What can hang from each mark:
U: D E
D: U
E: A P R U
P: E
M: P
R: E F W

Every row comes from one small tree of marks. The marks that hang from a mark follow it in brackets, in alphabetical order. Every link used is in the known rows. Which tree was each row made from?
Known rows:
R(E(A) F W): [-0.56 -0.78  0.24  0.19 -0.11  0.99 -6.59 -1.00  1.42 -2.11  1.48 -1.74
  0.35  0.49 -2.32 -0.34 -0.68 -1.68 -2.22  1.56 -1.05 -0.81 -0.50 -0.24
  1.89]
E(R(F W) U): [ 0.01 -0.67 -0.21 -0.44  0.63  0.95 -5.27 -0.75  2.14 -0.44 -1.20 -1.90
  1.22 -1.19 -0.38 -0.96 -0.66  0.43 -2.86  0.27 -1.39 -2.01 -0.19  1.27
  1.01]
D(U(E)): [-0.37  1.03 -1.42 -1.12 -2.01  0.00  0.05 -1.96  0.44 -0.12  0.18 -0.29
  0.31  0.20 -0.44  0.05 -0.68  0.87  2.03 -0.53  0.28 -0.06 -0.05  1.78
 -1.11]
P(E(A)): [ 0.58 -1.45  1.61 -0.38 -0.80  0.20 -2.16  0.55  0.06 -0.09 -0.64 -1.27
 -1.40  0.36  0.07  0.76 -0.76 -0.42 -2.01  1.33 -0.64  0.41 -0.03 -0.13
 -0.08]
R(E(A P U(D))): [ 1.86 -3.37  2.23 -0.53 -2.22  1.18 -4.87 -0.37  0.86  0.00 -0.32 -0.93
  0.23 -0.16  0.45  2.83  0.44 -1.43 -2.26  0.23 -0.95 -1.56 -1.77  0.65
  1.31]
M(P(E)): [-0.57  0.18  0.62 -0.59 -1.00 -1.05  0.60 -0.04 -0.07 -0.59  0.76 -1.68
 -0.11  0.27  0.07  0.02 -0.77  0.13 -0.80  1.04 -0.46  1.25 -1.18  0.49
  0.29]
E(A P R(W)): [ 1.00 -3.95  3.34 -0.87  0.04  0.95 -4.92 -1.23  2.38  0.20 -1.05 -0.35
 -0.83 -1.47 -0.39  1.47 -1.24 -0.44 -4.55  1.09 -0.38 -0.68  0.17 -1.64
  2.36]
R(E(A P) F W): [-0.14 -2.34  1.87 -0.65  0.01  1.27 -7.95 -0.92  1.54 -2.01  1.14 -1.97
 -0.06  0.24 -2.10  0.28 -0.43 -2.18 -2.99  0.96 -0.78 -0.48 -0.98 -0.50
  3.43]
U(D E(A R(W))): [-0.40 -0.94  1.89 -0.38 -1.28  0.50 -3.29 -3.68  2.23  1.11 -0.15  0.57
  0.67 -0.83 -0.97  2.77 -1.45 -0.26 -1.47  1.70  0.34 -2.38 -1.52 -0.59
 -1.53]
M(P): [-0.29  0.38 -0.78  0.32 -0.77 -0.62  1.10 -0.34  0.13 -0.61  0.88 -0.72
  0.51 -0.07  0.11  0.17 -0.50  0.33 -1.00  0.37 -0.08  0.53 -0.11  0.12
  0.22]
M(P(E(R))): [-0.19 -0.83  0.48 -0.62 -1.07 -0.86  0.17 -0.35  1.38  0.03  0.00 -1.57
 -0.13 -0.79  0.20 -0.39 -1.44  0.90 -1.74  1.00 -0.51  0.75 -1.54  0.93
  0.00]
P(E): [-0.23 -0.32  1.24 -0.80 -0.24 -0.14 -0.68  0.26 -0.29  0.07 -0.40 -0.91
 -0.73  0.37 -0.08 -0.19 -0.10 -0.39  0.16  0.61 -0.36  0.56 -1.01  0.40
  0.25]
D(U): [ 0.08 -0.09 -1.28 -1.02 -1.10 -0.06  0.00 -0.38  0.35  0.40  0.20 -0.46
  0.42 -0.05  0.05 -0.79 -0.24  0.56  0.67 -0.31 -0.57  0.53  1.05  0.94
  0.35]
R(E(U) W): [ 0.14 -0.89  1.62 -0.18 -0.33  1.18 -3.15 -0.84  1.16 -1.51  0.06 -0.99
  0.84 -0.05 -0.90 -0.14  0.01 -1.00 -0.57  0.76 -1.26 -1.81 -1.38  0.96
  2.08]
U(D E(A P)): [ 0.45 -1.42  2.02 -0.75 -1.75  0.30 -3.00 -2.31  0.34  0.74 -0.18  0.19
 -0.29  0.16  0.00  3.56 -0.20 -0.96 -0.93  0.31  0.85 -1.09 -1.63 -0.29
 -1.08]
P(E(R(F W))): [-1.49 -0.55  1.31 -1.24  0.58  0.27 -5.38 -0.87  1.74 -0.01 -0.26 -1.91
  0.19 -0.58 -1.33 -1.53 -0.83 -0.15 -1.61  1.19 -1.08 -0.55 -1.34  0.64
  0.96]
U(D): [-0.46  0.18  0.21 -0.13 -0.85 -0.45 -0.32 -0.87 -0.13  1.44  0.46  0.42
  0.98  0.05  0.06  1.14  0.34 -0.25  0.97  0.26  0.06 -0.65 -1.09 -0.31
 -1.02]
D(U(E(A))): [ 0.61  0.00 -1.24 -0.58 -2.44  0.29 -1.22 -1.65  0.74 -0.44 -0.05 -0.80
 -0.42  0.25 -0.41  1.06 -1.25  0.72 -0.34  0.35  0.11 -0.19  1.00  1.33
 -1.20]
U(D E(A P R)): [ 0.76 -2.40  2.06 -0.97 -2.01  0.44 -3.17 -2.63  1.76  1.30 -0.84  0.44
 -0.33 -1.01 -0.03  3.41 -0.91 -0.11 -1.93  0.23  0.88 -1.37 -1.93  0.12
 -1.34]
U(D E(A)): [ 0.14  0.18  0.37  0.15 -1.81  0.17 -1.29 -2.29  0.31  0.69  0.30  0.44
  0.22  0.43 -0.29  3.10 -0.64 -0.45 -0.06  0.78  0.80 -1.33 -1.27  0.10
 -2.56]

Write each row's tree:
[ 1.73 -3.64  2.00 -0.55 -0.58  0.68 -3.21  0.02  1.89  0.45 -1.26 -0.25
 -1.26 -1.42  0.40  1.41 -1.09  0.15 -4.04  0.14 -0.27 -0.09  0.28 -0.60
  1.11] : E(A P R)
[ 1.51 -2.77  0.43 -0.29 -1.12  1.56 -6.83  0.52  1.09 -1.88 -0.39 -2.64
 -0.35  0.11 -0.28  0.62 -0.02 -1.27 -3.67 -0.29 -1.02 -0.99 -0.67  1.64
  2.19] : R(E(A P U) F)
[-0.43 -1.77  3.03 -1.60 -0.01  0.88 -3.34 -3.05  2.06 -0.25 -0.80  0.08
 -0.18 -1.31 -1.06  1.11 -1.19 -0.16 -1.03  0.19  0.66 -1.29 -2.01 -0.17
  1.00] : U(E(P R(W)))
[ 1.58 -3.78  3.47 -0.61 -0.77  1.77 -6.26 -0.66  1.62 -1.89 -0.52 -1.46
 -0.42 -0.21 -0.56  1.71 -0.31 -1.62 -3.60  0.85 -1.31 -1.58 -0.86 -0.24
  3.47] : R(E(A P U) W)
[ 1.56 -1.40  0.41  0.48 -1.69  0.55 -2.08 -0.17  0.41  1.05 -1.17 -0.62
  0.52 -0.20  1.21  2.56  0.11 -0.16 -2.45  0.64 -0.92 -1.79  0.16 -0.01
 -1.18] : E(A U(D))
[ 1.62 -2.55  1.83 -0.46 -2.01  0.53 -3.44 -0.15  1.64  1.78 -2.09 -1.66
 -0.17 -0.83  1.31  2.10 -0.80  0.44 -3.00  1.13 -1.56 -1.73 -1.27  1.15
 -1.09] : P(E(A R U(D)))
[ 0.49 -1.55  1.56 -1.06 -1.47  0.17 -2.06 -0.46  1.18  1.94 -1.90 -1.05
  0.46 -0.88  1.16  0.98 -0.08  0.66 -0.87  0.35 -1.23 -1.66 -2.30  1.74
 -1.08] : P(E(R U(D)))
[ 2.30 -3.96  2.03 -0.75 -1.85  1.00 -4.15 -0.46  1.91  1.60 -2.16 -0.59
 -0.15 -1.48  1.46  2.84 -0.47  0.23 -4.26  0.01 -0.84 -1.94 -0.58  0.33
  0.18] : E(A P R U(D))
[ 1.81 -2.34  0.69 -0.04 -2.10  0.08 -1.52  0.37  1.89 -0.34 -1.68 -2.85
 -0.60 -1.13  1.32  1.16 -1.80  1.09 -5.09  1.33 -1.55 -0.40 -0.31  1.43
 -0.17] : M(P(E(A R U)))
[-1.22 -0.87  1.42 -1.54  0.38  0.68 -5.95 -2.92  2.12 -0.72 -0.41 -1.01
  0.29 -1.00 -1.68  0.09 -0.85 -0.23 -1.56 -0.18  0.60 -1.26 -2.05  0.62
  0.98] : U(E(P R(F W)))
[ 0.90 -2.10  1.77 -1.05 -1.06  0.53 -2.28 -0.38  0.08  1.26 -1.22 -0.51
  0.57 -0.40  1.16  1.78  0.82 -0.34 -0.95 -0.81 -0.61 -1.36 -1.38  0.33
  0.68] : E(P U(D))
[ 0.35 -3.04  1.74 -0.97  0.45  0.86 -7.38 -0.97  2.46 -0.25 -0.59 -1.53
 -0.17 -1.14 -1.05  0.37 -1.01 -0.53 -5.09  0.82 -0.70 -0.70  0.20 -0.84
  2.22] : E(A P R(F W))
[-0.54 -0.14  0.08 -0.20  0.14  1.11 -5.74 -0.70  1.19 -2.14  0.59 -2.32
  1.21  0.27 -1.51 -0.93  0.10 -1.13 -0.94  0.45 -1.54 -1.95 -1.36  1.62
  1.93] : R(E(U) F W)
[ 0.73 -1.59  1.36 -0.47  0.30  1.03 -2.66 -0.94  2.08 -0.01 -1.72 -0.85
  0.59 -1.51  0.15  0.17 -0.67  0.50 -2.67  0.53 -1.28 -2.11 -0.16  0.63
  1.05] : E(R(W) U)
[ 0.91 -0.90  0.26  0.09 -1.25  0.52 -1.37 -1.64  1.76 -0.19 -0.91  0.04
 -0.75 -0.95 -0.15  1.66 -1.68  0.75 -1.98  0.57  0.68 -1.16 -0.41  0.69
 -1.91] : U(E(A R))
[ 0.76 -1.21  0.60 -0.55 -1.54 -0.36 -0.27  0.15  1.44 -0.25 -1.54 -2.49
 -0.12 -1.16  1.21  0.12 -1.12  1.14 -2.74  0.51 -1.37 -0.30 -1.16  2.06
  0.00] : M(P(E(R U)))
[-0.58 -2.31  3.23 -1.23  0.19  1.05 -4.43 -1.33  1.09 -1.40  1.02 -0.31
  0.21 -0.08 -1.65  0.45  0.15 -1.64 -0.39  0.45 -0.38 -0.30 -2.13 -0.64
  3.68] : R(E(P) W)
[ 0.42 -0.51  0.52 -0.01 -1.70  0.73 -2.00 -0.84  0.63  0.04  0.35 -0.49
  1.29  0.11  0.15  1.15  0.65 -0.64  0.73 -0.04 -0.89 -1.83 -2.45  1.59
 -0.05] : R(E(U(D)))
[-0.36 -1.73  1.67 -2.58 -1.20  0.83 -3.70 -3.27  2.36  0.22 -0.55 -0.22
  0.03 -1.26 -0.99  0.11 -1.28  0.47 -0.36 -0.18 -0.11 -0.69 -0.90  0.76
  1.36] : D(U(E(P R(W))))
[ 1.98 -3.09  2.04 -0.44 -1.59  0.90 -3.66 -0.19  0.42  0.94 -1.72 -0.83
 -0.05 -0.30  1.42  3.06  0.21 -0.54 -3.23  0.16 -0.87 -1.45 -0.35 -0.12
  0.50] : E(A P U(D))
[-0.01  0.13 -1.28 -1.32 -1.97  0.11 -0.14 -2.37  1.76  0.52 -0.48 -0.17
  0.21 -0.95 -0.24 -0.25 -1.13  1.59  1.02 -0.52  0.26 -0.49 -0.37  2.55
 -1.40] : D(U(E(R)))
[ 0.42 -2.21  0.55 -0.36 -0.62  0.89 -6.45  0.18  0.96 -1.78  0.86 -1.86
 -0.56  0.28 -1.15  0.43 -0.10 -1.62 -2.62  0.00 -0.37 -0.09 -0.83  0.67
  2.10] : R(E(A P) F)
[ 0.55 -1.57  0.33 -0.79 -0.52  1.18 -5.80  0.29  0.75 -1.84 -0.21 -2.39
  0.50  0.05 -0.40 -0.36  0.78 -1.18 -1.42 -1.11 -0.83 -0.88 -1.76  2.36
  2.25] : R(E(P U) F)
[ 0.98 -0.93 -0.96 -0.78 -2.49  0.50 -1.60 -1.94  2.10  0.22 -0.82 -0.60
 -0.32 -0.99 -0.22  0.75 -1.88  1.27 -1.22  0.23 -0.12 -0.53  0.59  2.02
 -1.64] : D(U(E(A R)))
[ 0.11 -1.44  0.48 -0.95 -1.30  0.89 -5.87 -0.58  0.63 -0.30  0.26 -1.84
  1.26  0.20 -0.31  0.71  1.00 -1.32 -0.57 -0.81 -0.98 -1.55 -2.82  1.89
  1.41] : R(E(P U(D)) F)
[ 0.91 -1.14  0.32 -0.25 -1.27  0.43 -1.21 -0.74  1.47  1.74 -1.49 -0.27
  1.10 -1.29  1.23  1.14  0.02  0.83 -1.10 -0.31 -0.83 -2.12 -1.26  1.16
 -1.32] : E(R U(D))
[ 1.06 -1.28  0.93  0.05 -2.84 -0.45 -1.65 -0.06  0.29  0.66 -0.62 -2.51
  0.33  0.18  1.31  2.45 -0.86 -0.04 -3.10  1.52 -1.62 -0.74 -0.91  0.70
 -0.87] : M(P(E(A U(D))))
[ 0.99 -1.79  0.43 -1.61 -2.23  0.64 -2.82 -1.63  0.76 -0.27 -0.46 -0.69
 -0.97 -0.10 -0.12  1.53 -0.93 -0.01 -1.15 -0.31  0.21  0.09  0.47  0.82
  0.37] : D(U(E(A P)))
[ 1.24 -1.74  1.64 -0.33 -1.90  0.51 -2.90  0.18  0.15  1.22 -1.55 -1.56
 -0.28  0.41  1.14  2.22 -0.11 -0.40 -2.13  1.32 -1.40 -1.36 -0.91  0.67
 -0.81] : P(E(A U(D)))
[ 0.31 -1.51  0.42 -2.20 -1.95  0.48 -1.92 -2.24  1.80  0.61 -0.70 -0.28
 -0.41 -1.22 -0.21  0.30 -0.93  1.24  0.12 -1.20  0.46 -0.22 -0.84  2.06
  0.12] : D(U(E(P R)))
[-0.96  0.03  1.25 -0.80  0.01  0.56 -1.84 -2.96  1.95 -0.33 -0.33  0.45
  0.39 -1.01 -1.25  0.52 -1.31  0.29 -0.09  0.80  0.58 -1.65 -1.49  0.33
 -0.44] : U(E(R(W)))
[-0.73 -0.41 -0.19 -0.89 -0.14 -0.23 -3.62  0.11  1.17  0.31 -0.49 -2.01
 -0.27 -0.47 -0.54 -1.39 -0.46  0.25 -1.20  0.34 -0.62  0.21 -1.29  1.83
 -0.25] : P(E(R(F)))
[-0.02 -0.66  0.22 -2.09 -1.75  0.39 -1.36 -1.87  0.39 -0.16 -0.10 -0.54
 -0.25 -0.01 -0.20  0.37 -0.32  0.44  1.09 -1.14  0.62  0.22 -0.49  1.54
  0.54] : D(U(E(P)))
[ 0.22 -1.45  1.65 -0.59 -0.67  0.73 -3.04 -1.75  1.99  1.69 -1.30 -0.15
  1.44 -1.31  0.30  1.22 -0.24  0.28 -1.61  0.66 -1.25 -2.64 -1.28  0.36
 -0.01] : E(R(W) U(D))
[ 0.97 -1.97 -0.11  0.01  0.01  1.28 -6.46 -0.52  2.52 -0.57 -1.53 -2.22
  0.53 -1.11 -0.29  0.11 -1.20  0.17 -5.15  0.96 -1.91 -2.24  0.97  0.81
  0.63] : E(A R(F W) U)
[ 1.05 -2.20  1.66 -0.48 -0.84  0.23 -2.38  0.25  1.60  0.52 -1.03 -1.17
 -1.43 -0.85  0.19  0.59 -1.41  0.36 -3.11  1.31 -0.66  0.03 -0.32  0.48
 -0.28] : P(E(A R))
